Each row was made from one small tree. Brackets hold a mark, then the marks that hang from it, in the order of their numbers. Every link used is in the known rows. Write each row's tree.
Known rows:
[Z178 [Z600 [Z382 Z48 Z266]]]: [ 2.34  4.37  0.04  1.17  0.54  0.20 -3.46  3.43  2.82  4.31  0.79  4.17
 -3.44 -0.12  0.21 -2.16 -3.39 -3.52 -2.71]
[Z865 Z48 Z266 [Z802 Z614]]: [-2.15 -5.68  1.61 -5.59 -3.32 -2.61  5.28 -4.70 -2.75 -2.71 -1.02 -6.84
  1.34 -0.63  4.60 -1.52  1.40  0.69  1.07]
[Z266 [Z865 Z48 Z802]]: [-3.15 -4.38 -0.29 -0.89  0.26 -2.19  1.66  0.63 -3.33 -3.50 -0.46 -3.30
  0.08 -3.88  0.96 -0.49  1.68  3.26  3.24]
[Z178 Z600]: [ 1.24 -4.78  0.76 -0.58 -1.53  0.45  1.61  3.41  0.25 -0.91 -1.53 -1.54
 -2.26  4.60 -2.08  0.88 -2.10 -4.27 -0.99]
[Z865 Z802]: [-2.83 -5.78 -1.07  0.14  0.79 -1.82  3.66  1.67 -3.44 -0.42 -1.79 -2.94
 -1.30  3.50  0.16  3.90  0.56 -0.95  0.91]
[Z802 Z614]: [ 0.85 -3.86  0.17  0.16 -1.03 -1.09  1.32  0.03 -1.75 -1.20 -0.63 -3.02
 -0.21  4.04  0.01  0.13 -1.64 -3.45  0.70]
[Z266 [Z865 [Z48 Z382] Z802]]: [-2.27 -2.51 -2.14 -0.13  2.17 -1.89  2.25 -1.93 -3.13 -4.22 -2.93 -3.97
  0.34 -4.16  0.87  0.34  4.01  3.46  1.15]
[Z865 Z48]: [ 1.61 -5.34 -1.25 -2.17 -2.49 -2.18 -0.64 -0.49 -1.35 -2.73 -1.26 -1.08
  0.19  3.25 -0.01 -0.29 -0.63 -3.32  1.36]
[Z600 [Z382 Z48 Z266]]: [ 2.20  4.29 -2.79  1.48  1.46 -0.44 -4.90  2.02  0.83  4.69  0.83  4.68
 -3.12  0.14  1.14 -0.79 -1.57 -4.14 -1.09]
[Z382 Z266]: [ 1.44 -2.19 -0.16  0.46 -0.45 -0.56 -1.85  1.54 -1.94  2.20 -0.09  0.87
 -2.29  4.12  1.09  1.78 -0.82 -4.93 -0.98]
[Z382 Z48 Z266 [Z574 Z614]]: [ 1.30  5.49  2.96  1.01  1.79 -1.46 -3.51  2.68 -1.15  2.61  2.92  0.52
  2.70  1.90 -3.46  1.01  0.81  2.30 -2.55]
[Z266 [Z865 Z802]]: [-3.88 -3.90 -1.15  1.17  2.35 -0.12  2.48  2.92 -3.68 -1.41 -0.87 -3.36
 -1.77 -2.38 -0.08  2.04  2.00  2.21  2.66]
[Z48 Z382]: [ 1.70 -2.99 -4.12  0.55  1.51  0.05  0.58 -0.82 -2.10 -1.04 -4.29 -1.67
 -1.47  4.92 -1.55  2.85  1.90 -5.00 -1.16]
[Z178 [Z600 [Z382 Z48 [Z574 Z614]]]]: [ 0.80  5.50  1.48  1.34  1.18  1.51  0.74  3.93  4.06  0.08  2.05  1.94
  2.23  0.75 -5.86 -1.43 -2.46  3.09 -1.57]
[Z865 Z48 Z802]: [-2.04 -5.97  0.10 -2.12 -1.41 -3.68  2.71 -0.68 -3.16 -2.51 -1.54 -3.03
  0.67  2.11  1.52  1.76  0.31  0.52  1.51]
[Z600 Z382]: [ 0.86 -2.42 -4.51  0.86 -0.33  1.38  0.83  1.25  1.02  0.00 -1.20  2.79
 -2.46  3.39 -0.10  0.43 -2.27 -4.80  1.83]
[Z600 [Z382 Z266 Z574]]: [ 0.46  1.66 -1.19  1.85 -0.94  2.35 -1.20 -1.37  3.35  3.45  1.41  5.84
 -0.69  2.13  1.31  1.15 -2.53 -2.32  0.95]
[Z178 [Z600 [Z382 Z266 [Z574 Z614]]]]: [ 0.19  4.24  3.30  2.11 -0.57  3.12  2.61  2.87  4.37  0.73  2.44  3.89
  1.42  2.71 -1.71 -0.68 -4.32  1.86 -2.77]
[Z178 [Z600 Z382]]: [ 0.77 -1.96 -1.54  0.81 -1.32  2.43  2.33  2.91  3.25 -0.66 -1.21  2.56
 -2.99  2.98 -0.93 -1.02 -4.27 -4.25  0.05]

Write each row's tree:
[-3.40 -0.61  3.13 -0.06 -0.19 -1.15 -0.59 -2.04 -1.17 -0.03  2.04 -0.45
  1.94 -5.17  2.64  0.24  1.22  6.14  2.33] => [Z382 [Z266 [Z865 Z48 Z802]] Z574]
[-3.67 -2.99  1.05  1.42  1.78 -1.39  3.61  0.85 -3.44 -2.22 -0.10 -5.09
 -0.46 -3.22  1.23 -0.24  0.63  3.61  2.53] => [Z266 [Z865 [Z802 Z614]]]
[-1.75 -6.48 -0.27 -5.80 -2.88 -1.84  4.06 -2.88 -2.91 -2.01 -1.67 -5.00
 -0.20  0.36  3.06  0.81  2.90 -0.62  1.32] => [Z865 Z48 Z266 Z802]
[ 1.63  5.82  1.61  1.30 -0.04  1.56 -3.89  0.97  4.85  5.34  2.11  5.13
 -0.90 -0.66 -0.75 -1.19 -3.23 -0.50 -1.61] => [Z178 [Z600 [Z382 Z48 Z266 Z574]]]
[ 0.14  3.06 -0.31  0.88 -1.56  1.94 -3.31 -2.40  3.58  0.27  2.80  5.33
  0.45 -5.46  2.05 -3.43 -1.59  1.91  3.22] => [Z600 [Z382 [Z266 [Z865 Z48]] Z574]]
[ 0.50  2.71 -0.92  2.34  2.68  2.32 -3.05 -2.21 -0.27  1.23 -0.45  0.89
 -0.07 -2.64 -0.62  1.39  2.80  0.66 -0.10] => [Z48 [Z382 [Z266 Z865] Z574]]
[ 1.69  3.17  1.17  0.44  0.77 -1.23 -6.07 -0.10 -0.31  4.93  1.83  1.77
  0.27  1.12 -1.26  1.80  0.61 -1.09 -0.55] => [Z382 Z48 Z266 Z574]
[-0.33  3.84  1.46  2.66 -0.20  4.67 -1.22  1.32  4.82  2.08  2.29  4.74
 -1.44 -4.32  0.17 -2.10 -3.23  1.11  0.84] => [Z178 [Z600 [Z382 [Z266 Z865] Z574]]]
[ 0.59  1.64  1.72  1.52 -1.74  3.40  0.26  0.13  5.11  2.90  1.19  4.82
 -0.90  1.85  0.59 -0.12 -4.64 -1.53 -0.86] => [Z178 [Z600 [Z382 Z266 Z574]]]
[ 1.46  0.03 -0.46 -4.79 -1.79  0.86  3.36 -4.96 -0.20 -4.46 -1.24 -4.37
  4.70  1.48 -2.23 -0.04  4.88  1.46 -1.59] => [Z865 [Z48 [Z382 [Z574 Z614]]] Z266]
[ 1.45  6.28 -0.09  2.16  2.02  1.58 -4.51  4.92  2.85  3.30  1.60  3.73
 -3.95 -6.18 -0.18 -4.38 -2.09 -0.38 -1.13] => [Z178 [Z600 [Z382 Z48 [Z266 Z865]]]]
[ 1.40  3.07 -0.22  0.51 -0.21  1.72 -1.84  1.31  4.87  2.28  0.77  3.31
 -0.32  0.03 -3.36 -0.64 -2.60 -0.48  0.19] => [Z178 [Z600 [Z382 Z48 Z574]]]
[ 1.66  2.88  1.90  0.22 -0.13 -1.10  0.09 -3.14 -0.19 -2.16 -0.20 -0.37
  4.84  2.85 -1.39  0.43  1.54  2.27 -3.31] => [Z865 [Z48 [Z382 Z266 [Z574 Z614]]]]
[-2.55  1.33  0.65  3.11  4.13 -0.91  1.97 -2.14 -3.77 -0.08 -1.80 -3.98
 -0.62 -4.25  3.51  0.06  2.40  3.22 -1.56] => [Z48 [Z382 [Z266 [Z865 [Z802 Z614]]]]]
[-0.18  3.09  3.85  0.39 -0.79 -0.22 -1.54  0.95 -0.42 -2.58  3.57 -0.09
  4.07 -3.26 -1.29 -2.32  0.86  5.39  0.40] => [Z382 [Z266 [Z865 Z48]] [Z574 Z614]]
[ 2.80 -3.78 -3.63 -5.34 -2.01  0.04  0.86 -4.98 -1.42 -2.71 -4.12 -3.76
 -0.41  1.28  1.33 -0.36  4.24 -4.96 -0.91] => [Z865 [Z48 Z382] Z266]
[ 0.24  1.57  2.90  1.22 -0.07  0.27  0.66  1.75 -0.89  0.59  2.27  0.45
  2.66  4.50 -2.23  2.14 -0.43  1.03 -1.71] => [Z382 Z266 [Z574 Z614]]
[-2.69 -1.86  1.55  0.04  0.28 -2.68 -0.53  0.32 -2.93 -0.81  0.77 -1.47
 -0.65 -4.34  3.69 -0.85  1.43  3.17  1.18] => [Z382 [Z266 [Z865 Z48 Z802]]]
[-0.94 -4.90 -2.46 -5.15 -1.09 -1.68  4.29 -5.33 -3.07 -2.63 -4.39 -5.85
  0.11  0.16  2.92  1.47  5.14 -0.71 -0.82] => [Z865 [Z48 Z382] Z266 Z802]
[ 0.33  2.24 -0.10  0.24  1.33  0.05  0.84 -1.27 -0.34 -5.99 -0.36 -2.37
  4.97 -2.88 -4.07 -1.34  3.40  5.45  0.32] => [Z266 [Z865 [Z48 [Z382 [Z574 Z614]]]]]
[ 1.63  5.57 -1.20  1.71  0.91  0.75 -5.35 -0.46  2.86  5.69  2.13  5.68
 -0.61 -0.29 -0.31  0.29 -1.37 -1.30  0.27] => [Z600 [Z382 Z48 Z266 Z574]]
